Each row was made from one path, in order. Every step used is in the known rows, and no mark comes twice. Write each row's path.
Known rows
C/A/T/G: [ -3 -17   9  11 -25 -12  -6  -8 -13  -4 -19   2  -9  10  -9 -23  -3  -9
  -4  32  30  -4]
R/Y/C/G/T: [ 33  16 -41 -41  23  11  -5   4  -4 -22  21 -23  -1  -8   6  18 -22  39
  -5   0 -38  -8]
Y/C: [ 18   8  13   5  22   4  20 -14  13   7  25  16 -12 -27 -22  16  -2  13
   2  10  -9  -7]
B/R/Y: [ 18 -30   7 -30  -8   4  -4  18  34  26  22 -17 -16 -35 -22 -11   8  67
  20  11   4 -20]
B/R/Y/C/G/A: [ 15  -4 -44 -13  -1   3   8 -10  10 -32   6 -58   0  17   2 -21  -6  29
  17 -18   4   1]
Y/C/T/G/A: [-21  33   0  -5 -12   2   0   2   2 -25  -4 -10  10  29  35  30  -3 -52
 -22 -27  -9  57]
Z/C/A/T/G: [-22 -23  -1  27 -19 -22 -13  -6  -8  -8  -8  -2   9  12   5   2  22 -28
   2  37  23 -21]
T/G/C/A: [-14 -39   6  -9 -11  -4  -5   6 -34  14  17   5   0  15 -28 -35 -15 -46
  11  -8  18  16]
T/G/A: [-21  -4  13  11  -1  20 -32  28   6   4   2  31 -13  22  34 -14   2 -22
  -7 -23  21  45]
B/R/Y/C: [ 24 -15  -8 -47  -6 -15  16  -6  30   2  33 -39  -7 -40 -48  10  17  71
  15  12 -15 -15]
B/R/Y/C/A/T: [ 28 -34 -22 -17 -43 -23  34 -33  -3 -26  -1 -64 -12 -26 -70  -8  15  60
  14  52   9 -41]
Z/C/T/G/A: [-48  16   1  29  -4   7 -35  26  16  -6   1  13  16  33  71  35   9 -63
 -10 -33   0  34]
B/Y: [ -3  16  28 -31  28  19 -12  22  26  31   0  20 -13 -21  -9 -13   7  11
  26 -10  16 -13]
C/T/G: [-20  28  25 -13  -5  -6  -8  16  21  18  -6   7   4   4  41  18 -15 -30
  -8 -18  -6  29]
R/Y: [ 31 -10  11 -25   1  23 -23  24  32  23  18  13 -15 -27   5  -9 -15  51
  17  -7  -7  -1]
C/G/A/T: [ -3  17 -24  61   5  29   4  -3 -13 -18 -35  30  -5  36  42 -29 -13  -5
  -7  -7  24  -1]
C/G: [ 14  11   2  20  31  14   3   0   5  23  -5  23  -6   8  34 -26 -31   6
  14  -4   2 -26]
T/G: [-12  -3  20 -14   7  -2 -22  18  19  23  10  17 -11  -5  15 -12  -4  -1
  -2   2   8  18]
Y/C/A: [ 29 -11  18  12  10   2  13 -25 -13   1  11  -7 -14 -18 -39  -2 -15  -5
  16  29   4 -25]
A/C/T/G: [-18  18  47 -18 -16 -29 -24   5  -5  22 -21   0  24  10  16  37   2 -28
 -25 -17 -25  41]
Z/C: [ -8 -10  10  35  30  11 -14  12  24  27  24  41  -3 -16  20  17  17   3
  12   6  -1 -33]
A/T: [  4   1   9  33   1   9  17  -2  11  18 -10  50 -13 -18  -4  -5   9  26
  -5  22  10 -22]

Write each row's path
[  5  28 -37  38   8  12  29 -30 -17 -35 -25  10   3  30  18 -15  -5 -10
 -12   0   3   2] => Y/C/G/A/T
[ 13   3  26  16  24  -9 -14  -9 -18  19 -21  10  15  14   6  -6 -14   5
   2  -8 -10  -7] => A/C/G
[  1  -2  -6  -4 -26 -30  16 -28 -16 -26 -10 -23   0   5 -33  -6   7  -7
  -9  36  12   4] => Y/C/A/T/G
[  4  10  57  20   0  -7  -3  -5  -8  33 -14  19  15  -9   8  44  -7  -7
 -18 -12 -29   9] => A/C/T
[  8 -16  40  52   4  23 -33   6 -19   8  -9  43   3   9   3   5   8   5
 -11 -16   0  28] => G/A/C
[ 13  15   5 -18  -5  -7  23 -25 -13 -21 -20 -24  -5 -14 -60 -10  14  -1
  17  31  21 -27] => B/Y/C/A/T
[-10  18   1 -55 -17 -28  10 -19  -6 -29 -23 -50   4   7 -45 -19  20 -26
   1  26  24   4] => B/Y/C/A/T/G
[ -3  -3  -2  59  -4  31   0  10  -9  -8 -20  59 -17   3  16  -9  10  13
 -14  -5  19   6] => G/A/T
[  9 -44  13  24   5  14   9  -2 -33  23  17  26  -7  -2 -39 -28 -18 -27
  18  -7  16 -12] => G/C/A
[-10   3  10  16   8   7  28   3 -10  33  15  37   2  -2   7  12 -18 -38
  -1 -41 -19  10] => G/C/T
[ 16  14  -4 -48 -21 -19  31  -8  33  -2  15 -57   4 -29 -22  35   3  35
   6   1 -29  -4] => B/R/Y/C/T
[-31  20  15  13 -15  19 -18  25   7  -1 -15  15   0  31  59  13  -9 -44
 -19 -37   6  52] => C/T/G/A
[-19   9 -39  66  17  17  -4  -4  -7 -25 -27  32  10  40  56 -12  11 -26
   2  -9  16 -23] => Z/C/G/A/T
[ 18 -12 -46 -39  11  -8  12  -5   1 -17  26 -52   2 -13 -14   9   0  55
  -4   8 -29 -26] => B/R/Y/C/G/T
[-21 -14   4 -14   7  -8  -3  19  -6  27  28  29   1   3 -15 -28   2 -33
  -5 -26   2  34] => T/G/C
[  3 -37  -3  40 -12   4  31 -16 -41  10   2  30   0  -4 -41 -31  -6 -19
   2  14  21 -21] => G/C/A/T
[ -1  39 -23 -46  50   9   9   0  -7 -16   1 -17   7   0  -2  10   3  -6
  -1  -8 -18 -21] => B/Y/C/G/T
[ -3 -29   0  58  -4  -2   4 -12  -5   0  -7  25   0  -5  -5  10  18  -9
   9  42  21 -59] => Z/C/A/T
[-12  -2 -25  36  50  18 -17  16  -1   2  13  32   7   6  50  29   1 -12
   0   4 -15 -46] => Z/C/G/T
[  3  30  17 -46  31   6  11  -2  20   5   8  -2  -5 -19 -31   0  15   8
  14  -3  -2  -9] => B/Y/C
[-19  12 -19 -52 -41 -16   0   5  17 -29  10 -71   7  12  13  21  10   4
 -13 -30 -12  57] => B/R/Y/C/T/G/A
[  7  -6  14  20  31   3 -22   3 -33   9  -8  24  16   7  17  19  -8  12
 -19   3 -25  -9] => A/C/G/T
[ -1  28 -15 -40 -33   3 -21  15  14 -29   2 -35   9  13  32  26 -14 -13
 -19 -40 -25  69] => R/Y/C/T/G/A
[  4 -27 -28 -51 -57 -48  12 -24   1 -35   0 -85  -1 -13 -62 -14  19  37
   2  46  12   0] => B/R/Y/C/A/T/G
